Every row comes from one small tree of marks. Brackets hold a mark, then the marks that hang from it, in the order of their numbers. Every link used is in the known rows. Which tree was each row made from?
Known rows:
(k616 k98 (k266 (k192 k498 (k659 k918)))): [ 42.0 -61.6 -19.1   3.7  37.2 -15.2  23.5 -38.2   9.7  -0.5 -12.4  16.9
  23.7   0.7  19.7  -7.2 -26.3  -7.7 -23.1  31.8 -40.4 -23.0 -26.3]
(k203 k42 (k616 (k98 k192) k266)): [  9.2 -33.2  -9.4 -24.4  53.7  -9.6  38.0 -26.0 -14.7  -4.8 -29.3  -5.2
  14.6  -7.2  23.5  15.8 -17.5  12.1 -30.4   6.8  -9.1 -20.0 -24.9]
(k203 k42 (k616 (k266 (k192 k659)))): [ 12.6 -17.9 -16.5  -2.4  47.6  -4.2  18.2 -33.2 -12.4 -12.0 -31.0  15.5
  14.6  -4.7  11.1   8.7 -14.9   7.5 -17.7  22.2  -9.4 -19.8 -28.9]
(k165 (k42 (k203 (k616 k98)))): [ 16.7   9.8  -7.7 -26.8  50.7   3.3  40.9 -32.2  -7.0 -20.0 -33.5  -2.3
  10.1   3.6   5.7   6.2 -33.1   6.4  -0.3  12.2 -14.5  -5.9 -31.3]
(k42 k165 (k203 (k616 k98 k266))): [ 11.9  -3.2  -7.2 -27.5  48.0   2.8  43.2 -23.9  -8.8  -5.9 -33.4   6.6
   7.2   2.3  10.3  -3.4 -36.2  -3.1  -9.0   4.7 -20.2  -5.1 -34.6]
(k42 k165 (k203 (k616 (k98 k192) k266))): [ 20.6  -8.5  -6.2 -27.9  56.6  -2.2  42.9 -28.7 -12.9  -4.6 -28.5   3.0
   9.1   6.0  13.9  -4.3 -38.0  -0.2 -15.7   7.6 -20.7  -4.5 -34.6]
(k42 k165 (k203 (k616 k98 (k266 (k192 k498))))): [ 25.0 -13.0 -10.2 -12.6  48.2  -3.5  40.0 -32.4  -2.2  -9.4 -30.6  15.2
  12.6   8.0   8.7  -5.5 -38.3  -3.8 -15.4  14.8 -27.4  -6.5 -34.7]
(k203 (k616 (k98 k192))): [ 27.4 -13.6  -5.7 -31.5  38.3  -8.8  35.6 -18.6 -16.8  -7.2 -18.9 -26.2
  11.3  -9.6  20.6   5.6 -12.3   8.8 -29.8   6.2 -11.9 -14.0 -16.9]
(k42 k165 (k203 (k616 (k266 k192)))): [ 14.8   7.4  -8.1 -18.1  50.2   2.7  32.9 -28.4  -9.8  -9.5 -29.5  14.2
   8.9   6.5   5.2  -9.5 -32.7  -7.2  -6.3  13.4 -23.4  -1.7 -35.7]
(k616 k266): [ -9.6 -12.6  -4.7 -14.9  19.3  -5.4  16.7  -8.0  -2.6  -9.3 -12.0  -3.1
  14.0  -8.7  14.7  -2.0   1.7 -19.5 -10.8   4.3 -20.0 -11.2 -17.3]
(k659 (k192 k498)): [  9.2   2.0   1.4  27.0   4.6   1.4 -19.3 -10.8  11.0 -16.7 -12.2   7.2
  18.0  -1.4  -6.8   4.3  17.0 -20.5  -3.3  14.7 -13.9 -15.2  -3.7]
(k98 (k192 k498 k659) (k616 k266)): [ 37.3 -32.5 -18.1  13.1  34.8 -27.5  17.8 -44.9  -8.4 -23.8  -7.0   3.0
  18.5   3.4  16.4   9.4 -15.0  -0.7 -34.0  21.5 -14.5 -24.3 -19.7]
(k616 (k266 k192)): [  7.7 -20.1  -8.9  -9.8  32.6  -9.0  20.7 -15.6  -1.2  -6.0 -10.2  -3.6
  17.2  -5.0  14.4 -10.3  -6.2 -20.3 -14.6  14.2 -30.8  -6.9 -22.2]
(k203 k42 k616): [ -0.8   4.6  -2.6 -14.7  27.3   3.9   9.8 -20.7 -11.7 -18.6 -33.3   2.4
   6.0  -7.2   7.1  18.5   0.7  10.9 -10.4  12.0   3.3 -16.9 -17.0]
(k42 k165 (k203 (k616 k98 (k266 (k192 k659))))): [ 32.7 -12.3 -14.0 -13.3  59.2  -0.2  39.1 -35.3 -10.0  -4.6 -32.1  13.6
   9.7   6.6   8.3  -9.2 -45.4   0.7  -9.8  19.2 -23.7  -5.4 -40.5]
(k203 k42): [ -5.3  -4.2   5.2  -3.8  18.0   3.7  -8.8 -16.3   0.0 -17.9 -24.2   4.1
   4.7  -1.7   3.8  13.5   8.1  -0.7   0.7  18.4  -0.5  -9.4 -13.2]
(k918 (k659 (k192 (k98 (k616 k266)) k498))): [  4.9   3.0   3.5  28.6   8.3   0.0  -0.9 -25.0  -8.7  -3.1 -10.7  -6.4
  18.3  -7.2  -4.4  14.0   8.4 -10.3 -16.5  16.3  -9.1 -18.4  -8.8]
(k498 (k192 k98)): [ 28.4  14.9   4.1   1.4   7.5   6.6   4.7  -3.6  -6.7  -3.6 -12.4 -37.3
  13.4  -2.3  -4.2 -20.1  22.6 -13.7 -14.3  11.3 -13.4 -14.3  -8.2]
(k165 (k42 (k203 (k616 (k266 (k192 k498 k659)))))): [ 27.9   0.0 -17.8   1.6  52.5  -4.9  27.6 -46.2  -4.5 -25.5 -28.7  24.5
  19.5  11.0   2.6   1.0 -36.2   2.6  -5.0  28.3 -20.9 -11.9 -35.2]
(k918 k659): [ -1.7   5.0  10.2  -4.4   3.6   5.2  -6.2 -19.8 -12.6  -8.2  -6.5   6.3
   4.3  -9.0   5.0   8.0   8.5  -4.5  -4.2  27.5  -4.9  -8.2 -11.8]
(k42 k165): [  9.9  19.2   8.1  -7.6  13.7   1.0 -12.5  -9.9   3.4 -13.3 -15.8  -7.4
   0.7   2.4   8.4  -5.1  -2.0 -10.6  -2.3  21.4 -11.5   2.6 -17.8]
(k266 (k192 k498) (k616 k98)): [ 35.7 -42.1  -5.2  10.1  25.0 -22.6  16.9 -29.1  -0.7 -16.1  -7.1 -31.2
  13.8   0.1   8.3 -23.7 -27.2  -1.5 -32.3  18.9 -28.2  -5.9  -9.3]
(k98 k192): [ 19.9  -7.6   4.6 -14.1  26.4  -9.7  -0.1 -16.9 -10.2 -11.9  -3.3 -17.1
  10.9   0.6  13.9  -1.4   4.4  -4.8 -17.5  17.8 -11.8  -5.2 -10.4]

Write each row's tree:
[ 63.0 -19.5 -15.0  24.7  25.1 -11.8   0.9 -49.8   1.8 -11.3 -15.5  -8.5
  19.9   8.3   0.7  -2.4 -15.0   5.1 -20.7  39.1 -24.7 -21.4 -17.0]
(k266 (k192 (k98 k616) k498 (k659 k918)))
[ 30.7 -12.9 -10.9 -17.9  59.1  -2.7  35.7 -34.9 -14.9  -4.9 -28.3  10.7
   9.8   7.7  12.2  -5.0 -42.1   4.3 -14.6  15.7 -17.7  -7.1 -37.1]
(k42 k165 (k203 (k616 (k98 (k192 k659)) k266)))
[ 32.3 -14.7 -14.2  31.5  12.5 -17.9   6.5 -33.7  -6.3 -18.9 -18.2 -20.3
  21.4   0.7   2.4  10.9  -3.5   1.4 -28.3  15.7  -6.9 -25.5 -12.4]
(k192 (k98 (k616 k266)) k498 k659)
[ 10.5  21.7  -6.3 -22.5  44.6   5.0  30.6 -31.9  -8.4 -24.5 -31.9   4.2
   9.9   5.1   1.8   5.5 -26.2   3.6   3.9  14.0 -12.0  -5.4 -29.4]
(k165 (k42 (k203 k616)))
[  4.2 -14.4  -6.5 -19.0  44.9  -2.6  28.1 -21.9  -5.3  -5.2 -37.8   1.4
   7.1  -4.7  20.3  12.9 -23.2   8.3 -21.1  10.3  -8.9 -13.6 -31.0]
(k203 (k42 k165) (k616 k98 k266))
[ 35.1 -56.1 -17.1   8.0  36.5 -18.6  24.7 -29.2   6.4  -5.1 -12.0   4.8
  22.8  -1.5  18.3  -5.5 -20.6  -9.6 -25.6  25.7 -33.1 -16.9 -24.5]
(k616 k98 (k266 (k192 k498 k659)))
[ 32.4 -56.4 -11.6   2.1  36.5 -22.6  20.0 -28.5  -2.0  -5.8  -6.3   0.9
  22.6   0.1  24.0   0.9 -15.9  -4.6 -32.6  20.2 -23.4 -20.2 -19.4]
(k616 (k98 (k192 k498 k659)) k266)
[ 15.3   9.1   5.2  32.7   4.2   1.3 -18.6  -7.7   4.6  -8.3 -15.1 -23.4
  22.3  -0.2 -10.3   5.3  20.4 -15.4 -10.3   8.5 -10.7 -13.9   0.4]
(k659 (k192 k98 k498))
[ 19.2   7.1  -2.4 -26.0  41.6   6.3  33.1 -24.0  -8.4 -10.2 -34.0   1.1
   2.6   4.2   5.4  -1.5 -31.5   2.5  -4.8   9.7 -14.6  -2.2 -30.5]
(k42 k165 (k203 (k616 k98)))
[ 20.9   4.0  -0.8  13.5   1.5 -13.0  10.7 -21.5  -2.0 -21.3 -18.9 -40.0
  15.8  -1.2   1.0  14.0   8.6  -1.3 -26.6   4.8  -6.5 -17.0  -3.1]
(k192 (k98 k616) k498)
[ 38.2 -17.6  -4.0   3.3  43.3  -9.1   1.6 -38.2  -6.3 -14.3 -30.7   8.3
   7.9   7.0  15.2  16.6 -21.2  23.0 -26.2  32.3   0.6 -16.4 -24.6]
(k203 (k42 k165) (k616 (k98 (k192 k498 k659))))
[  2.9   3.4   9.1  27.4  -0.9   6.3 -22.4 -21.8  -2.0  -9.3  -5.8  20.3
  13.2  -5.0  -6.4  11.6  15.6 -12.3  -3.6  29.8  -7.5 -15.0  -5.8]
(k918 (k659 (k192 k498)))
[ 11.2  10.7   7.1  29.9   3.4   2.9  -9.1 -25.1  -8.1  -6.3 -11.6 -10.7
  14.5  -5.7  -8.4  15.3  12.0  -5.9 -13.0  20.1  -4.2 -16.1  -5.6]
(k918 (k659 (k192 (k98 k616) k498)))
[ 32.9 -25.1 -17.2  -4.6  47.5 -21.2  27.0 -39.2 -16.5 -15.0  -9.4 -12.2
  13.4  -1.7  18.5   4.2 -19.5  -0.2 -27.9  15.7 -13.6 -17.2 -25.0]
(k98 (k192 k659) (k616 k266))
[ 28.3  -0.5  -7.0 -16.1  50.9  -5.6  34.3 -40.1  -5.8 -23.8 -27.6   4.3
  15.6  10.4   7.9   8.4 -32.6   9.1 -11.0  18.8 -15.7  -9.6 -28.0]
(k165 (k42 (k203 (k616 (k98 (k192 k498))))))
[ 40.4 -21.8  -3.0  19.3  18.0 -16.9 -21.0 -33.0  -5.6 -22.0  -1.0   9.4
  17.1   8.5   9.3   3.3   2.5   1.3 -21.3  36.8  -8.0 -16.6  -8.9]
(k98 (k192 k498 k659))
[ 24.9 -25.1  -9.7  -9.9  59.2  -9.6  20.0 -34.2 -12.4  -3.9 -31.7   4.5
  10.2   1.7  22.5  10.7 -29.8  16.2 -27.7  22.3  -6.6 -15.9 -33.2]
(k203 (k42 k165) (k616 (k98 (k192 k659)) k266))
[ 26.7  -9.5  -8.9  20.6  16.7   1.0   3.2 -33.6  10.3  -0.6 -19.3  -3.7
  25.3   1.2  -2.7   5.4  -1.8 -12.7 -13.3  10.7 -28.7 -30.1  -9.5]
(k659 (k192 (k98 (k616 k266)) k498) k918)
[ 55.5 -27.3 -14.9   9.1  28.8 -19.0   3.1 -56.8  -3.4 -22.9  -8.1  11.8
  14.1   8.3  12.0   9.6 -16.7   8.9 -25.3  35.3 -15.7 -27.5 -16.1]
(k98 (k192 k498 (k659 k918)) k616)
[ 51.4 -19.9 -14.2  -8.8  41.5 -12.6  13.0 -50.7 -11.6 -14.1 -10.2  -3.1
   8.7   3.2  14.2   4.1 -21.2   9.6 -18.9  29.5 -15.0 -21.0 -21.4]
(k98 (k192 (k659 k918)) k616)
[ 51.1 -13.6 -12.9  26.5   8.4  -9.1  -5.8 -48.8  -0.8 -15.7 -19.4  -6.9
  18.4   6.2  -0.1   9.8  -7.8  10.4 -19.6  30.3 -12.2 -31.4 -10.7]
(k192 (k98 k616) k498 (k659 k918))
[ 12.9 -24.6 -11.5 -33.0  53.6  -3.1  56.3 -26.7 -18.3  -6.3 -25.7   0.2
  15.4  -3.0  12.7   1.3 -28.1  -0.3 -17.4  -1.8 -20.5 -14.1 -27.5]
(k42 (k203 (k616 (k98 k192) k266)))
[ 52.0   0.1  -5.7  11.5  13.2   9.8  -8.7 -25.4  -4.6   1.1 -12.6 -11.4
  15.5   3.5  -5.2 -23.3   9.2  -4.5  -8.6  31.8 -17.4 -26.0 -14.2]
(k498 (k192 k98 (k659 k918)))
[ 31.9 -15.7   0.1  23.6  16.4 -20.1   0.4 -26.1 -10.0 -14.6  -6.5 -50.7
  17.7   3.6  -1.3 -25.1 -13.3  -1.1 -33.4  16.1 -20.2  -4.1  -2.4]
(k266 (k192 k98 k498) k616)
[  5.9 -19.4 -13.0 -32.9  35.6  -7.1  48.6 -12.9 -11.2  -4.4 -24.3 -16.0
  14.5 -16.2  22.8   4.9 -14.8  -1.8 -26.9  -4.1 -18.9 -18.4 -22.4]
(k203 (k616 k98 k266))
[ 12.0   4.0  -5.5  -3.8  47.3  -3.0  15.5 -25.9  -9.8  -4.4 -34.9  -8.5
  11.9   1.3  11.2   4.8 -16.8   6.2 -22.1  17.6 -10.4  -8.6 -29.7]
(k203 (k42 k165) (k616 (k266 (k192 k98))))
[ 24.8 -36.9   1.4  -3.5  24.3 -22.0  13.6 -23.0 -11.3 -14.8  -4.0 -39.1
  10.4  -1.9  14.2 -16.8 -21.5   3.5 -34.1   8.3 -15.6  -8.0  -4.9]
(k266 (k616 (k98 (k192 k498))))
[  3.8  12.1  -5.9 -21.9  41.5   5.0  30.2 -23.8 -10.8 -11.6 -30.7  14.5
   6.9   4.2   5.3  -3.6 -27.7  -6.5  -4.1   6.8 -16.9  -4.2 -32.7]
(k42 k165 (k203 (k616 k266)))
